Each row was made from one small tree. The marks that hang from a mark follow it in brackets, in the order of their numbers. Every link used is in the known rows. Write each row's tree.
Known rows
j_215[j_128[j_229]]: [ 1.67  0.54  5.00 -1.30 -1.29 -4.39 -0.17  0.36  2.12  1.07  2.11  1.71
  1.66 -0.43  2.82 -3.28  0.00 -1.05 -3.93  2.92  2.41  0.96]
j_215[j_128[j_229 j_978]]: [ 4.37  0.67  3.03 -2.35  2.16 -4.90  1.05 -1.44  3.28 -1.39  1.28  0.38
 -0.92 -0.40  2.97 -3.86  1.38 -0.47 -1.73  2.00  2.73  2.66]
j_195[j_58]: [-2.49  4.38  3.44  2.26 -2.43  3.29  0.94  1.31  0.16  2.69 -2.56  0.88
  3.24  1.61  1.89 -2.27 -3.41  0.06 -1.08  1.04 -0.89 -3.51]
j_972[j_229[j_128[j_195 j_215 j_978]]]: [-2.22  1.05  0.34 -0.84  2.56 -4.26 -1.26 -4.08 -1.75 -1.45 -1.69  0.60
 -1.61  1.43 -5.07 -0.51  0.81  1.39  0.96 -2.94  2.20  0.21]
j_215[j_128[j_195[j_466] j_229]]: [-0.49 -2.08  2.09 -2.18 -2.92 -1.16 -1.03  1.51 -0.65  2.86  1.77 -1.84
  2.21 -1.31  4.26  0.30  1.28 -1.52 -0.37  2.87 -0.52  0.07]
j_229[j_128[j_195 j_215 j_978]]: [ 0.88  0.76 -4.06 -0.36  3.00 -0.30  2.44 -1.02  1.22 -2.98  0.74  3.40
 -2.40  2.25 -5.68 -1.41  0.67  0.16 -1.44 -3.90  1.31  1.75]
j_195[j_466]: [-1.59 -0.29  1.40  2.04 -3.49  0.98 -1.87  4.78 -5.88  0.05 -1.84 -1.29
  5.25  1.57 -3.32  0.87 -1.09 -1.84 -2.49  3.36 -2.38 -1.19]
j_972[j_229[j_128[j_195[j_58] j_978]]]: [-3.27  2.28  1.42 -2.14  2.24 -3.83 -1.59 -3.76 -1.57 -0.13 -2.35 -0.22
 -0.23  0.96 -3.00 -1.15 -0.40  1.31  1.50 -1.90  1.90 -1.26]
j_972[j_229[j_128]]: [-3.35  2.34  4.17 -1.00  0.72 -6.64 -2.74 -2.05 -2.48 -0.46 -1.22  2.48
  1.79  1.57 -5.92 -2.04 -1.60  0.54 -3.10 -0.43  3.14 -1.03]
j_58[j_195]: [ 2.86 -2.62 -1.32 -1.01 -2.22  4.04  0.98  3.35 -1.45  3.80 -3.15 -0.47
  2.11 -0.08 -5.40  1.76 -4.32  0.29 -5.41 -2.05 -1.97 -3.15]
j_775[j_215[j_128[j_195 j_229 j_978]]]: [ 2.97 -1.45  0.31  1.07  1.22 -1.11 -2.35 -1.49  1.51 -2.54  1.99  0.35
 -1.93 -2.75 -0.09  1.90 -1.16  1.29 -0.66  1.20  0.97  1.02]
j_215[j_128]: [ 3.55 -1.57  3.78 -0.50 -0.87 -2.16  1.65 -0.42  0.53 -0.42  1.41  3.56
  2.23  0.92  0.16 -4.15 -2.10 -0.44 -5.43  1.83  2.44 -0.42]
j_215[j_128[j_195[j_466]]]: [ 1.29 -4.09  1.01 -1.35 -2.51  1.00  0.73  0.76 -2.32  1.26  1.13  0.13
  2.87 -0.04  1.48 -0.39 -0.82 -0.72 -2.11  1.87 -0.51 -1.33]
j_215[j_128[j_978]]: [ 6.08 -1.30  1.89 -1.56  2.58 -2.68  2.78 -2.52  1.71 -3.04  0.36  2.45
 -0.44  0.91  0.42 -4.69 -0.61  0.15 -3.24  0.90  2.75  1.18]
j_215[j_128[j_195[j_466] j_229 j_978]]: [ 2.07 -1.84  0.11 -3.13  0.43 -1.57  0.08 -0.05  0.54  0.15  0.94 -3.03
 -0.25 -1.34  4.34 -0.28  2.79 -0.98  1.88  1.84 -0.18  1.71]
j_128[j_195[j_58] j_215 j_229 j_978]: [-1.92  3.40 -2.73  1.15  0.97  3.89  1.10 -1.04  3.46  2.02 -2.42 -5.08
 -4.68 -0.81  6.51  1.88  4.91  0.64  8.35 -2.68 -2.61  1.88]
j_466[j_195]: [-2.81 -3.15  0.53  1.06 -0.10 -0.70 -1.01  3.66 -4.60  0.93 -1.51  0.60
  4.47 -0.37  0.30  1.66 -3.57 -0.82 -0.41  3.17 -0.93 -3.18]
j_466[j_195[j_58]]: [-4.99 -0.20  1.17  1.51 -1.00  2.44 -0.34  2.13 -3.52  2.34 -1.41  0.00
  4.38  0.21  3.26  2.03 -4.47 -0.21  2.79  3.30 -1.68 -4.69]
j_972[j_229[j_128[j_978]]]: [-1.56  2.61  2.70 -1.79  3.14 -6.83 -1.95 -3.47 -1.65 -2.29 -1.85  1.41
  0.07  1.69 -5.87 -2.42 -0.56  0.92 -1.47 -1.08  3.41  0.06]

Which tree is each row?
[ 1.79  3.83 -0.10  2.13  2.55 -2.39  0.43 -0.27  3.40 -2.18 -1.51 -1.56
 -4.13  0.48  0.95 -0.97  4.73 -0.11  2.39 -0.97  0.56  4.76]  j_128[j_215 j_229 j_978]
[-1.67  0.29 -2.06  0.73 -0.34  0.14  1.47  0.91  0.14 -0.38  1.74  4.53
  0.06  2.07 -6.13 -0.83 -0.88 -0.44 -3.67 -2.97  0.84  0.11]  j_229[j_128[j_195 j_215]]
[-0.78  2.40 -2.51 -2.14  2.76  0.21  2.01 -0.66  1.34 -1.19 -0.24  2.11
 -0.26  1.53 -3.04 -2.35 -1.21 -0.09 -0.74 -2.38  0.83 -0.66]  j_229[j_128[j_195[j_58] j_978]]
[ 3.26 -1.50  0.73 -3.37  1.51 -2.58  0.94 -1.03  2.57  0.42  0.56 -1.69
 -1.29 -1.85  4.89 -2.02  2.26 -0.46  0.39  0.66  1.10  1.61]  j_215[j_128[j_195 j_229 j_978]]
[-0.68  2.58 -3.71  0.04  2.47  1.75  3.01 -2.08  2.10 -2.17  0.69  2.97
 -2.29  2.72 -3.62 -1.25 -0.08  0.53  0.76 -3.80  0.60  0.62]  j_229[j_128[j_195[j_58] j_215 j_978]]
[ 3.88  0.19  1.83  1.94  1.61 -2.63 -2.37 -1.73  2.02 -3.99  2.52  1.84
 -1.85 -1.73 -1.42  0.65 -1.58  1.17 -2.04  2.19  2.13  1.64]  j_775[j_215[j_128[j_229 j_978]]]
[ 0.09  0.16 -1.90 -2.51  2.33 -1.42 -0.93  2.39  1.39  1.98 -3.80 -5.75
 -1.80 -3.28  4.57  0.36  4.33 -0.87  2.89 -0.72 -1.54  1.60]  j_128[j_195 j_229 j_978]
[-1.17  0.08 -4.18  1.03  0.29  2.07 -0.94  1.62 -0.73  0.21 -1.84 -6.59
 -3.24 -0.80  2.80  4.03  6.64 -0.67  7.20 -1.10 -3.65  3.42]  j_128[j_195[j_466] j_215 j_229 j_978]
[ 1.48 -1.60  1.04  2.66 -1.22  2.20 -1.52 -1.39  0.02 -1.16  2.30  2.30
  0.18 -1.50 -0.79  2.10 -4.11  1.63 -1.94  1.22  0.33 -1.92]  j_775[j_215[j_128[j_195[j_58]]]]
[-4.31  2.24 -2.18  1.26 -2.01  3.25  0.99  0.64 -1.24  0.13  2.04  2.64
  1.32  3.16 -4.54  1.08 -1.16 -0.51 -0.05 -1.76 -0.97 -0.96]  j_229[j_128[j_195[j_58 j_466] j_215]]
[-3.39  0.13 -0.64  2.02 -3.04  1.48 -1.06  3.06  0.69  4.32 -1.02 -2.64
 -1.16 -1.64  3.17  2.61  3.74 -0.74  1.93 -1.51 -2.32  1.02]  j_128[j_195 j_215 j_229]
[-1.98  0.03  2.58 -1.83 -3.65  0.86 -0.41  0.67  0.13  3.53  1.94 -2.22
  2.31 -0.85  6.29  0.34  0.60 -1.00  1.88  2.91 -0.99 -0.92]  j_215[j_128[j_195[j_58 j_466] j_229]]
[ 2.93 -2.55 -5.16  1.76  2.51  3.98  3.01 -0.50 -0.08 -1.69 -3.51 -1.80
 -3.93  0.38 -0.45  0.68  2.97  1.09  3.03 -4.32 -1.84  1.32]  j_128[j_195 j_215 j_978]
[ 0.39  0.50 -3.42  0.63  1.94  0.81  0.35  0.40  2.34  0.62 -2.43 -4.48
 -4.77 -1.49  3.44  1.65  5.94  0.06  5.15 -2.89 -1.72  3.41]  j_128[j_195 j_215 j_229 j_978]
[ 3.86 -3.70 -1.06 -2.17  0.91  0.54  1.85 -0.95 -1.30 -1.36  0.16 -1.16
  0.36  0.01  1.69 -1.12  0.67 -0.19  0.25  0.95 -0.15  0.30]  j_215[j_128[j_195[j_466] j_978]]
[ 3.51 -1.63 -0.07 -2.19  1.40  1.70  3.25 -3.11  1.81 -0.22 -0.15 -0.14
 -0.60 -0.02  4.29 -2.66 -0.53  0.75  0.96 -0.26  0.64 -0.79]  j_215[j_128[j_195[j_58] j_978]]
[-2.76  0.19 -2.62  0.99 -1.51  1.16  0.44  1.64 -2.10 -0.86  2.08  3.09
  1.22  2.56 -6.54  0.96 -0.51 -1.04 -2.09 -1.90 -0.45  0.10]  j_229[j_128[j_195[j_466] j_215]]
[ 0.21 -0.19  1.85  2.02 -1.59  0.80 -2.78 -0.79  1.20 -0.19  2.70  0.97
 -0.26 -2.46  1.07  2.54 -2.60  1.14 -0.67  1.85  0.35 -0.93]  j_775[j_215[j_128[j_195[j_58] j_229]]]
[ 1.87 -3.23  0.22  2.58 -1.65  1.34 -2.44  0.00 -1.88 -2.13  2.34  1.59
  0.78 -1.56 -2.53  3.15 -3.30  0.99 -2.22  1.95 -0.17 -1.13]  j_775[j_215[j_128[j_195[j_466]]]]
[-2.90 -0.10 -1.53 -1.24 -1.04 -0.45 -0.46  3.12 -2.59  0.21  1.05  2.25
  3.09  1.42 -5.75 -0.14 -1.50 -1.69 -3.77 -0.33 -0.30 -1.08]  j_229[j_128[j_195[j_466]]]
[-0.73  0.04 -5.31  2.66  0.05  8.31  2.36 -0.97 -2.04 -0.72 -2.94 -4.38
 -2.35  1.79  1.97  3.27  2.64  0.85  8.00 -2.53 -4.46 -0.05]  j_128[j_195[j_58 j_466] j_215 j_978]
[-1.84  2.32 -3.06 -1.78  1.74  1.11  1.00  0.32 -0.76 -1.37  0.09  0.61
  0.76  2.05 -3.46 -0.51 -0.72 -0.65  0.72 -1.22 -0.47 -0.63]  j_229[j_128[j_195[j_58 j_466] j_978]]
[ 2.00 -0.06  3.17  2.56 -0.78 -2.39 -3.09 -0.58  1.22 -2.13  3.20  2.82
 -0.02 -1.80 -1.54  1.16 -2.78  0.75 -3.61  2.85  1.82  0.50]  j_775[j_215[j_128[j_229]]]
[-0.88  0.36  3.18 -2.09 -2.45 -0.05  0.37 -0.13  2.19  3.96  1.60 -0.73
  1.13 -1.36  6.74 -1.26  0.16 -0.57  0.36  1.84  0.26 -1.08]  j_215[j_128[j_195[j_58] j_229]]
[-5.61  3.07  0.01  2.45 -3.98  4.54 -0.44  1.93  1.83  5.63 -1.07 -3.34
 -1.10 -0.93  6.15  2.78  2.69 -0.09  5.12 -1.34 -3.05 -0.48]  j_128[j_195[j_58] j_215 j_229]
[ 2.52 -3.07  0.67  2.32 -0.87  0.73 -1.85 -0.56 -0.52 -1.91  2.21  2.67
  0.19 -1.98 -2.34  1.77 -3.61  1.33 -3.36  1.15  0.76 -1.12]  j_775[j_215[j_128[j_195]]]
